Every row comes from one small tree of marks. The marks that hang from a mark follow it in brackets, in alphabetical order. Every link used is in the known rows. Which tree was each row made from?
Known rows:
vibef[kipe[vutad[zolodev]] komap]: [-57  15 -49  -1 -16  30 -39   0 -27  38  11 -11  -6 -13 -14  23   5   2
  13  23 -28   1  36  -4 -27  15  -8  22  12 -38  19 -30 -38 -21 -38   4
 -23  28   3  -6  -5  45   5  -5 -13 -13  20]
kipe[vutad]: [-11 -27 -19 -10 -24   0  16  -8  28  22  -1 -56  -7  16  -6  -7 -14 -15
 -18   2 -38  -4  19   8 -45  -2  31   4 -10 -11   8 -12   2  -7 -14  -2
 -19 -11   1  11  -4   4 -11  -2 -20 -36  -5]
zolodev[vutad[setam]]: [-10  -2   1  -1  -6 -12  29   7  47  18  -4  -9   8  30 -10  30  -6  -2
 -23 -39  13  11  -5  -9  -3 -13 -11   3  -1   9 -14  16  24  17   8  -7
 -13 -11 -13  21  26   1  10  -9 -11 -22   6]
komap[vibef[sase] vutad]: [ 38 -17  70  -2  -5  51  14   3   9 -10  -4 -27 -20   7 -18 -25  25  28
  22  21  13 -49  35  30 -23  16 -15 -15 -31   3   1  28   6  -9  23 -34
  -9 -49  23   1   2 -24  -1   0  21   7   7]
sase[vutad[zolodev]]: [  1 -20  19 -13  19  -7  -9  22  17  16  17 -42   6  20  -7  -9 -24 -15
 -18  -3 -16   0  15 -10 -13 -28  -4  -5  -6   5  24  -6   7 -27 -17  -5
  30  41   3  21 -17 -24  25  19   3 -25 -16]
sase[vutad]: [  6 -46  11 -20   8   5   4  16  23  10  22 -30   5  19  -8   0 -23  -5
 -16 -19 -30 -10  16 -10 -13 -33  14  -7 -12   8  19   7  19 -23 -12 -11
  10   9   5   5 -12 -19   6  13 -16 -29  -9]
rinuf[vibef[setam]]: [-22 -29  -1   8   5   6  37  13  23 -34  16  21  13 -18   7 -16   2 -22
 -31  -1   6  -4 -32  18  16 -16  28 -15   9  32 -17 -11  19  41  -5  -3
  14   1  -2   0  27 -25 -19  23 -20  -2  -5]
zolodev[vibef]: [-31 -16   8   6  -1 -13  12   9  63  -6   1  -2 -20  20 -22  10   4 -17
  -4  27 -23  19  -8   7  10  24  26  -7  13  30 -19  28  38 -14   2   8
  -4   3  29  -7  -9 -10   8   4 -25 -19  11]
setam[vibef[kipe sase] vutad[zolodev]]: [-53  35  13  -3 -25 -14 -14 -23 -42  -4  -3 -72  -9  10  -2 -17  16 -52
 -30   2  24  11  17 -11   4   6  -1 -34  33   3  12 -11 -15 -42  47  15
 -13  -5  -5  16  23  -7  59  -7  16   3  33]
kipe[vibef[setam] vutad]: [-24  15   5  16 -27  23  -4 -18  21   0 -44 -30  -7   6  -3 -16   4 -33
 -11  17 -24 -25 -22  40 -50  14  44 -17  -5 -33  29 -18 -18  22 -16  -6
  21 -26 -13   0  20  -4 -18  12 -40  11  -6]
komap[vibef[kipe rinuf] vutad[setam]]: [ -5 -10  40   9 -15  55   6  -6  -7  -6 -33 -13  -6  -4 -11  31  17  38
   7   5  42 -18  46  25  16   2 -32 -20 -19 -20 -30  22  15  18  14 -39
  16 -28   0   1   4   0 -26  12  45  55  15]
zolodev[vibef[sase]]: [-11  -5   9   6   2 -15   1   8  44 -19  23  12 -19  12 -13   3  17  -7
  22  35  -7  10 -22   0  -1  36  14  -7   7  32  -5  23  21 -26  11   0
 -16 -10  38 -12  -7 -12  14  -4 -43 -28  30]
setam[vutad[zolodev]]: [-29   3  10 -13 -20 -32  21   4  13  27 -20 -70  -3  15  -7   0 -10 -41
 -37  -7 -12  18  14  -2  -8 -40  -8 -29  19  18   2   2   4 -26  24  14
  -5  32 -12  38   8 -11  43  -5  28 -29  -1]
sase[vibef[kipe komap setam] vutad]: [ -9 -54  42   2  37  53 -28 -10 -15 -24  39  34  -2 -12 -11  11  12  -5
  -1   4 -27 -12  -1 -34  10 -16   1 -10 -17 -25  38   5 -30 -15 -28 -22
  33   6   3 -30 -15 -20  -2  16 -36  37 -28]
kipe[vutad[setam[vibef] zolodev]]: [-14  14   7  19 -22  -8  15  -3  11  26 -36 -75   9  23  -4 -31  -9 -45
 -16   0   5   3   5   8 -21  -1  12  -9   6 -13   5 -42 -10   6   0 -12
  16  11  -7  44  20 -15   8  16  -1 -10 -26]
vutad[setam[vibef[kipe komap]]]: [-37  -2  -6  13 -21  16  24  18 -13  13 -13   0  26  14  -7   0   9 -19
   7 -23  19  -2   9 -16  39  -3   8  -7  22   5 -11 -19  19  17  20  -9
   3   3  -3  22  39   9  -4   3 -19   7 -13]
kipe[vibef]: [-31   7  -9   2 -14   0  11  13  30  18  -4  -3  -6  18  -1 -11 -11  -9
  -6   8 -12 -13  -7  28   2  15  36   7   8  -4  23  14  27  20  -5  15
  11   2   5  -6  15   7  -6  11 -18  -4 -15]
komap[vibef vutad[sase]]: [ 45 -13  55   0   4  38  27   5  24  10 -26 -37  -9   7  -3 -27  24  23
   0   7  18 -45  60  30 -10  -3 -13 -10 -23   2 -13  40  12  10  27   1
  11 -32   9   9  16 -11 -14   0  46  20 -15]
sase[vibef[kipe rinuf] vutad[komap setam]]: [ 13 -39  24  18  36   3 -13 -11  -4 -15  27  34 -10 -10   3  19 -15  17
  -7 -16   0  19  -7 -19  57 -42 -15   8 -26 -25  23  12 -11  -3 -22 -27
  19  15   3 -24 -29 -16  -6  31  20  51 -33]
vibef[kipe rinuf]: [-68 -22 -69 -38 -18 -12 -11  -8 -19  -7  36  24  -2 -16  12  76  -8  42
 -16   8   7  29  29 -24  21  17   1   3   9 -10 -24  11  38 -11  -4  18
 -11  16  -4 -23 -22  49 -32 -13   3  11  48]
sase[vibef[kipe zolodev]]: [-23 -41   6  -6  39  21 -18  -5  -6  -3  60  47  -3   2  -2   4 -24   7
 -14  19 -14  36  13 -27  32  23  16  27  12 -22   3  15  14  26 -41  12
  24   9   3 -26 -30  -8 -26  10 -16  13 -35]
zolodev[vibef vutad[komap sase setam]]: [ 24  48  11  43  16 -40  13   0  75   4 -38  17 -18  16  -9  17  19  -9
  -3 -18  19  24 -26  16  25  -7 -26  11   2  21 -22  40   0   6  16  18
 -23  -9   6   0  22   4  31  -5  12   0  17]
setam[vibef[komap]]: [-32  -9  -9 -18 -33  -3  17  -6  -8   6  -4 -30  -4  21 -13 -29   3 -22
   1  -8 -20 -15   9 -11   6  32  41  -4  20  25  -9  -6  24 -16  34   8
 -21 -11  16  -3  11  11  17  -9  -8  -9 -11]
kipe[vibef vutad[komap sase zolodev]]: [ 17  70 -17  36  -1 -28 -14  -5  21  40 -47 -40 -19   2  14 -50  -5 -24
  -2  20  -9 -16  -2  55 -26  -1   8  25  -4 -37  48 -16 -44   9 -21  33
   5  20  -5   9  15  17  12  16  32   9 -29]
rinuf[vibef[kipe[vutad] komap setam zolodev]]: [-32  10 -37  21   2  46 -32 -10 -38 -20   9  44  10 -44   3  -2  -9 -17
   2  11  -5   9 -28  20 -10   9  17  10  23 -17 -16 -41 -40  48 -51 -17
  10  -4  -8 -28   1  -1 -26  17 -31   3  17]
setam[vibef[kipe] vutad[komap sase zolodev]]: [-27  52   2  10 -12 -39  -2 -14 -27  14 -38 -62 -11   2   6 -28  13 -49
 -48 -13  15  17  33   6  34 -28 -12 -18  35   4   4  -2 -19 -29  44  55
 -17  18 -21  19  30  15  57  -6  70  22   6]
komap[vibef[kipe sase setam zolodev[vutad]]]: [-16   4  25  -1  11  60 -32   5 -37 -42  22  46  18 -12 -15  12  26  24
   1  20  18  -6 -10  -3 -12  57 -14 -13   0  -9 -23  -2   2  22 -10 -14
  26 -41   2 -22   0 -17 -17 -10 -17  24  38]
kipe[vibef[komap]]: [-30  20 -20   3 -24   9   0  11  14  29 -14   7  -8   9  -6 -11  -4  -5
  23   8 -22 -24 -13  25  -6  21  30  13   9  -6  27   5   3  10  -7   7
  -3   6  13 -15  14  20   2   2 -21  -5 -14]

Write each row's tree:
[ 35 -23  26  12  12  -1  15  34  20  12 -11  -4  10  12 -12  -8 -20  -6
  -2 -37 -21  -7  -6   6  20 -66 -10   0 -19   7  20  -8   5  -9 -12 -25
   1  15  -4  21   0 -19  12  21   5 -15 -26]
sase[vutad[komap setam]]
[ 63  -2   8   4  47 -28  16  15   1  -9   7  66   8 -20  18 -29   7  14
  -3  -1  -9   7  -7 -10  40 -23 -11  23  -4  12   0  14  -3  18  -1  47
   2  18 -15  -3  -3   6 -19  -9  28  18 -47]
vutad[komap sase[vibef[setam zolodev]]]
[ -7  12  -1 -12 -12 -14  -8 -16  -4  -6 -10 -14  -8  30 -14 -24 -26 -20
 -24 -16 -11  21  -5   1   3  39  30  10  24  13 -26   2  27   6  10  14
 -13 -25  -4  -7  -9  -2  17  -7  10 -11  -1]
setam[vibef[zolodev[vutad[komap]]]]
[-31 -23 -11 -40 -39 -30  23 -22 -16 -41 -34  -9   8 -19  10  58  13  -4
 -26  -9   4  11 -21 -23  -9 -20   2 -62   4  29 -39   0  24 -19  46   0
   2  -1 -29  10  -3   3  -9 -26   1  15  40]
vibef[rinuf setam[vutad]]
[ 21 -19 -20  -1  -3  -7  16 -20  17  27   9 -37  -2   2  16 -27   5  -8
  -1   3 -22 -14  22  -9 -30  -4  23  15 -14 -16  20  -1 -24  -1  -4  18
  -8  -9   7   0   4   8 -16  -7 -13 -15 -30]
kipe[vutad[sase[vibef[komap]]]]
[-41   3  -2  -8 -26  32 -13 -16 -23   6  -8 -23 -16  11 -16  -5  10 -11
   2   1  -6 -15  44   0   3  28  19   1  18  -8  -3   2   3 -20  17   6
 -26 -18   3 -10  10  27  11  -5   0   9  13]
setam[vibef[kipe komap[vutad]]]
[-31 -10 -34  13  12  11   5  10  -4 -20  68  34   1 -26  15  -8   3   2
  -8  11  23   1 -12  14  22   3  14  16  10   8   6  -5   0  26 -18  -1
 -15  -6  17 -23  19  -3 -11  21 -24 -14  28]
rinuf[vibef[kipe sase]]
[ 24   8  41   8  -3  33   2  -2 -13   1 -27 -11  -1  13  -6   3  -3  -3
  18  -9  33 -10  31  12  -1 -12 -16  -7   3 -12  -5   4   2  11  10 -26
  -3 -26 -19  26  11  -6  -9   5  -2  -1   5]
komap[vutad[setam[vibef[kipe sase zolodev]]]]
[ -2  -5  -2 -11  25 -11  11 -15  32  -1  27  14   2   9  11  26  16  11
 -34 -18  15   7  14 -26  -1   3  -8   9  -3  -5  -2  39   6  12  11  36
   1 -12 -14  -9  18  11  -2 -17  -5   5   4]
zolodev[vutad[sase[vibef[kipe setam]]]]
[-15  11 -42 -19  20  27 -55  13 -64 -10  68  66  17 -18   9  27 -14  29
  29  24  12  25   7 -25  -5  38 -13  28  22 -19   1 -13  -3   6 -39   8
  -8  -4  -2 -20 -25  19 -22 -13 -45 -31  48]
vibef[kipe sase zolodev]
[  6  14  39  -3   3  -7  -6  -9  36   4 -32 -35 -36  12 -13  16  -6   0
   6  31  12   6  30  21 -18   2 -21  -9  -2   2  -9  23   6 -23   5  -7
   1  17   1  20 -22  -3  15   8  29  -2  12]
komap[vutad[zolodev[vibef[rinuf]]]]
[ 12 -49  77   3  52  12  -6   0  15 -26  26  -4   1   8  -8 -21  -3 -26
 -24  12 -10   0 -14 -29   6 -21   0 -22 -17  -6  34   0 -10 -10 -16 -16
  68  31  -1   7 -19 -59  11  29  -9  30 -57]
sase[vibef[setam] vutad[zolodev]]
[ 32 -20 -30 -22  27 -38  15 -10  -5   3  35  28  15  -8  41  -4  -6  24
   0  -1  17  17  12 -37  23   8   6  20   5   8 -14  24  19  18  11  43
  22  15   2 -12 -13   8 -35 -13   9   6 -32]
vutad[sase[vibef[rinuf zolodev]]]
[ 20  40 -23  19   0 -49  -8 -12  26  19 -33 -39 -23  -5   9 -19   2 -11
  -3  24 -12  13   4  22 -21  -3  -8  13  -5  -6   4  -9 -26 -22  -7  28
 -15  26   6  11 -12  14  13   0  36  -5  -1]
kipe[vutad[komap sase zolodev[vibef[rinuf]]]]
[ 21  64 -23  39 -26  29 -38 -17 -37  27 -38   0   6  -4   8 -31 -10 -18
  69   9   2 -21 -46  33 -49  30  15  19   3 -43  36 -43 -64  30 -31 -39
   4 -28   6  -8   9   0  -7   7 -53 -16  -4]
kipe[vibef[komap sase zolodev] vutad[setam]]
[-10 -11  -1  21  25  28  -8  10 -17 -51  46  50   6 -41   8  -6  15  -5
  -9   6  18 -11 -32  16  16 -21   1  -7  -2   5  14 -18 -21  19 -20 -17
   2 -10   0 -22  19 -19  -6  26 -28   8  31]
rinuf[vibef[kipe sase[vutad[komap]] setam]]
[ 32  39 -39 -21  -1   6 -49  -8 -51   7  31  49   4  -8   0  11 -10  28
  67  -1  -3   2 -32 -22 -47  49 -19  33   9   4  -2 -10 -33 -13 -15 -18
 -39 -20  14 -24 -27  18  17 -36 -41 -57  39]
vibef[komap sase zolodev[vutad]]
[ 30 -21 -16 -22  30 -29  17  -9 -12 -17  23  42  23 -16  40   2   7  19
  -2   1  22  12   1 -40  21   4   3   2   5  11 -17  18  15  23  17  40
  35  11 -10  -6  -6   1 -42 -16  -3  19 -27]
vutad[sase[vibef[rinuf setam zolodev]]]
[ 34 -19 -10   8  20 -37  54  10  10  11  10  24  36  -4  43  -1  16  12
   7 -24  51   6   2 -39  55 -30 -12   3  -2  13 -10  15  21  35  33  21
  33  19  -5  20  31  -3 -36  -1   2  23 -49]
vutad[sase[vibef[rinuf]] setam]
[ 47 -20  34 -15  17   1  22 -18  16  -7 -11  -3 -12  -5  18   9  13  19
   2   3  22 -20  41  -4  -7 -22 -14  -7 -17  -3  -3  38   3  -1  24  12
   5 -10 -17   9   0   3 -25  -7  17  18 -13]
komap[vutad[sase[vibef[rinuf setam]]]]
[-48  13 -78 -21 -15 -23 -26 -26 -28   9  15 -15  -1 -23  28  55  -2  29
 -16  19  20  27  40 -19  -9  15 -12   8   6 -33 -11  -9  -4 -15 -11  30
   0  28 -11 -11 -17  49 -26 -10  18  16  42]
vibef[kipe[vutad[sase zolodev]] rinuf]
[ 10 -31  10 -19 -14   9   5  -1 -12 -25  28 -15   2  -3   0  -6  15  37
  13   9   9 -26  -5  -4  -6  33   3 -20 -27  21 -11  11  24 -19  27 -28
  10 -28  39 -22 -17 -21  -4  -3  10  12  18]
komap[vibef[rinuf sase[vutad]]]
[-28  17 -38   6  10   1 -20  10  -5  26  13  -7  -3 -11   3  13   2   4
 -22  16  -9  12  45   6  -1 -11 -12  25   5 -35  17 -13 -18  -8 -32  39
 -13  28 -14   6   4  37  -6   1  18  -3  13]
vibef[kipe[vutad[komap sase zolodev]]]
[ -5  34 -36  13 -37 -22 -12 -32  16  14 -44 -28 -37  -2   3 -10 -18  -2
   1  12 -30  -7 -23  55 -28  13  32  14 -16 -32  23  -6 -18   0 -17  -3
 -23 -15   2 -24 -15  25  -6  10  16  15   2]
kipe[vibef[rinuf] vutad[komap]]
[ 22  -7  34  32  -3   6  48  50  25  12 -32  20  14   7 -23 -25   8   9
   2 -19  -3  -8 -14  29  54 -33 -15   2 -12  21 -12  -7  26  26   7 -17
  -8   5   6  24  25 -13  -1  13  40  18 -39]
vutad[komap[vibef] setam]
[ 12 -24  13  -3  -3   0   1   1  -9  -1 -10 -27  20  18   3  -4 -27 -16
  -4 -35   6   4  -5 -16   8 -23  11 -16   2   6  -4 -12  16  -1   4 -30
  32   0  -2  12  -5 -28   0  18 -11  -6 -15]
sase[vutad[setam[vibef[rinuf zolodev]]]]
[  3  11  11  16 -10  -5   2   7  22  24 -25 -54 -19   8 -21 -39  -6 -14
 -17  22 -36  -4  10  36 -28   0   4  10 -15 -11  13 -25 -17 -13 -22  -2
 -11  12   8  17 -12  -7  17  11  41  -4 -23]
kipe[vutad[komap[vibef] zolodev]]
[ 45  12  30  32   7  10  22  45  -9   1 -19  44  20  -3 -15 -31   2  15
  29 -11   8  -4 -31  23  43 -15 -24   8  -9  18 -13 -17   9  29  -2 -26
  -7  -5   8  17  11 -19  -3   7  26   8 -26]
vutad[komap[vibef[sase zolodev]] setam]
[ 10  13   4  10  -2 -22  27  15  46  18 -16   9  -2  22 -18  22  -9   4
 -18 -40   0  13 -16  10  13 -26 -21  14  -8  10  -9  15  15  12   4  -3
 -36  -5 -15  17  18   9  22  -7  17 -18   1]
zolodev[vutad[komap setam]]
[ 10  20 -54 -34  -8 -44 -29 -27 -18  -9  -4  33 -12  -3   8  48 -47  39
  -2 -14  -4  50 -23  -7 -10  29 -10  25   8   6 -49  12  23   4 -16   4
 -21  -2 -11 -26 -56  24  -9 -24  28 -16  34]
vibef[rinuf zolodev[vutad[komap]]]
[ 38 -12   0  19  22 -14  50  22   8  26   7  28  39  -3  31 -18  23   3
  24 -25  36  -8   5 -36  48 -34 -13  10   1  10   5   6  -1  34  24  18
  25  21   0  23  42  -1 -24  -2 -11  12 -62]
vutad[sase[vibef[komap]] setam]
[-25   8  14 -13 -25   6   6   7 -23  -2 -42  -9  12 -16 -15  15  26 -32
   6   0 -21 -13 -18 -16 -24 -23 -14 -45  15  21  -4 -25 -24 -25  26  -3
  -2  25 -21  27  18   3  28 -23 -12  -6   9]
vibef[komap setam[vutad[zolodev]]]
[ 33 -25  17  -7   9   4 -13  10   2  -3   0  -6  -7   5 -14 -13 -25  15
  -6 -14 -34  -5  -3  13   3 -21   1   3 -22   7   3   4   9 -18 -19 -20
   2   1  12 -16 -37 -19   9  13  31  -1 -10]
sase[vutad[komap[vibef[rinuf zolodev]]]]
[ 37 -19  37 -11  17  11  -2  21 -21 -50  19  38  15 -16  -3   0  26   7
  19   2  -7 -31 -36 -15 -22 -22 -12 -29 -23  20  23 -15 -12 -31  11 -19
  -4 -13  -9   8   1 -22   7  -9 -41 -10  26]
vibef[sase[vutad[komap]] setam]
[ 22  25 -76 -42 -21 -22 -48 -20 -88 -11  29  61   7 -34  23  31 -14  54
  87  15   7  11 -38 -35 -29  57 -15  21  10  15 -25 -19 -17 -25   1 -21
 -33  -1  20 -36 -55  33 -13 -40 -28 -33  48]
vibef[komap rinuf sase zolodev]
[ 13  26  13  13  -8 -23  21   0  28   2 -16   1  -7  25 -15   1   1  -4
 -12 -39  13   7 -23   6  13  -5 -14   9  -5  13  -8   9   8   3  22  -7
 -39 -25  -9  12  25   4  33  -8  13  -8   9]
zolodev[vutad[komap setam[vibef[sase]]]]
[ 24  42 -47 -38 -16  -7 -57 -38 -89 -53  -1  82  11 -41  17  59  12  46
  70   6  22   6 -69 -42 -52  62 -32  -8   4  12 -38 -22 -33 -15  10 -29
 -17 -23 -10 -34 -38  22  -6 -50 -42  -8  76]
vibef[komap rinuf sase setam zolodev[vutad]]
[ 21 -10  51   7  23   7  -9  30  12  -4 -12 -21  -3   7 -23 -28  -6  -9
 -16   1 -24 -12  -2  16   2 -31 -16 -12 -20   8  19 -11  -3 -24 -14 -13
  27  31   5  16 -15 -34  31  22  38  10 -24]
sase[vutad[komap[vibef[setam]] zolodev]]
